What can hang from each mark:
Q78: Q39 Q200
Q700: Q200
Q544: Q100
Q39: Q78 Q100
Q200: Q78 Q566 Q700
Q116: Q78 Q100
Q566: Q200
Q100: Q39 Q116 Q544

Every row comes from one small tree of marks. The marks that hang from a mark follow it in brackets, in the order of their numbers. Every link used is in the known rows. Which tree was each row made from?
Known rows:
Q78(Q39(Q100)): [-21 -15  -1 -21 -11   0  12  21  -4 -28  19  13  16   3  38  -9  10 -36
  -3 -17  -1  19]
Q200(Q78(Q39(Q100)) Q566 Q700): [  9   1   0 -14 -15 -28 -54  31 -32  -4  30  26  18 -13  20  -3  40 -22
 -38 -20 -19  11]
Q39(Q78(Q200(Q566)) Q100(Q116 Q544)): [ 10   3 -18  -2 -27 -12  27   6  -6 -29   4  16   4 -25  28  -9  50 -11
 -28 -12  12  10]
Q116(Q78(Q200)): [ -7 -15  -7 -21 -20 -10  -7  -5  -6  -4  34  12  29  -5  38   1  -5 -23
 -15 -20   9  29]
Q100(Q39(Q78) Q116 Q544): [ 24 -12 -16   1 -45   2  59 -16   8 -21 -24   9  -8 -13  30  -8  41 -14
   2  -7  20 -18]
Q116(Q78(Q39 Q200) Q100): [-11 -31   1 -33 -10  19  -4  -8   2 -19  44   8  41  16  44  12  -7 -39
  12 -18   1  29]
Q116(Q100): [-19 -43  -5 -36 -17   3   6  -6  -5  -5  25  25  16   9  25   3  21 -35
   6 -25  -8  11]
Q566(Q200(Q78(Q39) Q700)): [ -4 -23   4 -13 -26 -21 -36  14 -21 -18  30  19  28   2  20  -5  -1 -24
 -25 -11   5  15]
Q39(Q78 Q100(Q116 Q544)): [ -2  -8 -19 -10 -40 -14  48  10  -5 -25 -13  18  -5 -20  22 -10  51 -17
 -20 -22   7   7]
Q700(Q200(Q78(Q39(Q100)))): [  0 -10  -4 -14  -7  -9 -29  25 -27  -4  14  25  17  -3  21  -8  24 -36
 -15 -11   5   9]
Q100(Q39(Q78) Q116): [ 12 -11 -14 -11 -38 -15  48   1   6 -25 -25  17   2   0  34 -15  25 -21
   6 -14  16 -13]
Q544(Q100(Q39)): [-13 -15  -2 -26 -24  -9  11  -6   6 -20  17  18  22   1  55 -13  17 -37
   9 -13  -8  -7]
Q100(Q39(Q78(Q200(Q566))) Q116 Q544): [ 33  -2 -15   8 -34   3  41 -19   8 -25 -10   8   0 -16  35  -8  40 -10
  -5   0  24 -15]
Q544(Q100(Q39 Q116(Q78(Q200(Q566))))): [  3  -1  -6 -25 -27 -17  14 -12  14 -23  12   8  37  -4  60 -15  14 -29
  -4 -13   1 -13]
Q39(Q78 Q100): [-16  -9 -16 -20 -28 -23  18  28 -13 -22   3  28   1  -9  26  -8  39 -27
 -11 -24  -2  23]
Q200(Q78(Q39) Q566): [ -4 -13  -2 -24  -5 -25 -52  30 -16  -2  36  11  10  -3  23 -12  37 -29
 -17 -10  -4   4]
Q78(Q39(Q100) Q200(Q566 Q700)): [  9   4   3  -1   1   3 -24  12 -17 -28  40  21  33  -7  41   0   9 -20
 -25 -12  -3  27]
Q39(Q100(Q116(Q78(Q200(Q566 Q700))) Q544)): [ 12   2 -11  -7 -36 -14  21  -8  -8 -12   5  15  21 -28  30  -1  29 -11
 -43 -24   1   8]
Q100(Q116 Q544): [  3 -24 -12  -9 -32  -2  41 -19   0  -6  -2   8   2 -16  21 -11  30 -12
 -21 -19  13  -5]
Q700(Q200(Q78(Q39(Q100)) Q566)): [  9  -2  -7 -12  -1 -18 -50  32 -26   1  18  24  15  -8  18  -8  39 -33
 -22  -8   3   2]

Write each row's tree:
[-16 -11  -5 -27 -22 -10   6  18   0 -15  19   6  24   0  40   0   4 -35
  -7 -23  -1  25]	Q116(Q78(Q39(Q100)))
[ 18  -1  -9  -6  -8 -13 -29  20 -21   0   7  17  12 -15  16 -10  47 -27
 -28  -7   8  -7]	Q700(Q200(Q78(Q39(Q100(Q116 Q544))) Q566))
[  4  -9 -14  -9  -9 -15 -17  14 -12 -14  29  23   8  -6  28  -5  33 -16
 -11 -11  10  25]	Q39(Q78(Q200(Q566)))
[ 22   8 -16   5 -31 -12  19   2 -16 -25   4  24   8 -28  25  -3  50  -4
 -38 -17   5  14]	Q39(Q78(Q200(Q566 Q700)) Q100(Q116 Q544))
[  8 -34 -10 -19 -32  19  30 -17   2 -14   8  20  -1   2  29  11  41 -31
  22 -10  -1  -3]	Q116(Q100(Q39(Q78) Q544))
[ 14  -6   0 -12 -10 -24 -62  24 -31   4  36  23  17  -8  18  -2  37 -19
 -32 -18 -15  10]	Q200(Q78(Q39) Q566 Q700)
[ 27 -23  -8  -6 -25  19   7 -21  -5 -13  19  25   9  -5  29  17  43 -21
   8  -7  -3   1]	Q116(Q100(Q39(Q78(Q200(Q566 Q700))) Q544))
[  8   6 -13  -5 -19 -21 -11  22 -23 -22  20  34  14 -17  28   0  38 -15
 -29 -19  -4  29]	Q39(Q78(Q200(Q566 Q700)) Q100)
[  4   2 -12  -6 -31 -18  28  10 -18 -33  -1  31  18 -14  30  -8  25 -12
 -28 -25   4  23]	Q39(Q78(Q200(Q700)) Q100(Q116))
[ 40   1 -10   6 -41   1  29 -33   6 -10  -4   5  19 -21  38   3  19  -8
 -20  -9  16 -13]	Q100(Q39 Q116(Q78(Q200(Q566 Q700))) Q544)
[  2   3 -10 -17 -30 -27  12   5 -10 -15   5  20  29 -19  33  -7  17 -17
 -40 -29  -1  13]	Q39(Q100(Q116(Q78(Q200(Q566 Q700)))))
[ 15  -3  -8  -5  -4 -10 -44  23 -24   4  18  20  10 -14  17  -4  47 -30
 -24  -4   4   0]	Q700(Q200(Q78(Q39(Q100(Q544))) Q566))
[ -3  -9   3 -17 -24 -16 -28  23 -33 -12  25  26  20  -7  23  -3  21 -26
 -29 -25 -16  18]	Q200(Q78(Q39(Q100)) Q700)
[ 16  -5   3   1   7   8 -34   4 -15 -19  47  18  31   0  38   1   5 -16
 -19  -9   2  26]	Q78(Q39 Q200(Q566 Q700))
[ 14  -8  -5 -15 -20 -38 -62  17 -36  16  31  31  12 -17  10  -2  45 -13
 -43 -24 -17   6]	Q200(Q78 Q566 Q700)
[ -8 -12  -8 -23 -27 -12  13   3   5 -24  12  20  15   2  52 -11  29 -35
  15 -12  -6  -2]	Q544(Q100(Q39(Q78)))
[ 18 -16 -10  -3 -41   5  56 -27  11 -16 -18   7   0 -13  33 -10  26 -17
  -4  -8  18 -24]	Q100(Q39 Q116 Q544)
[ 19 -12 -10  -3 -37   0  28 -29  -5  -4  10   7  22 -21  28   2  14  -6
 -33 -21  13  10]	Q100(Q116(Q78(Q200(Q700))) Q544)
[  5 -20 -14 -15 -39  -8  37 -20   4   0  -1   2  10 -18  25  -4  25 -14
 -24 -23  13   0]	Q100(Q116(Q78) Q544)
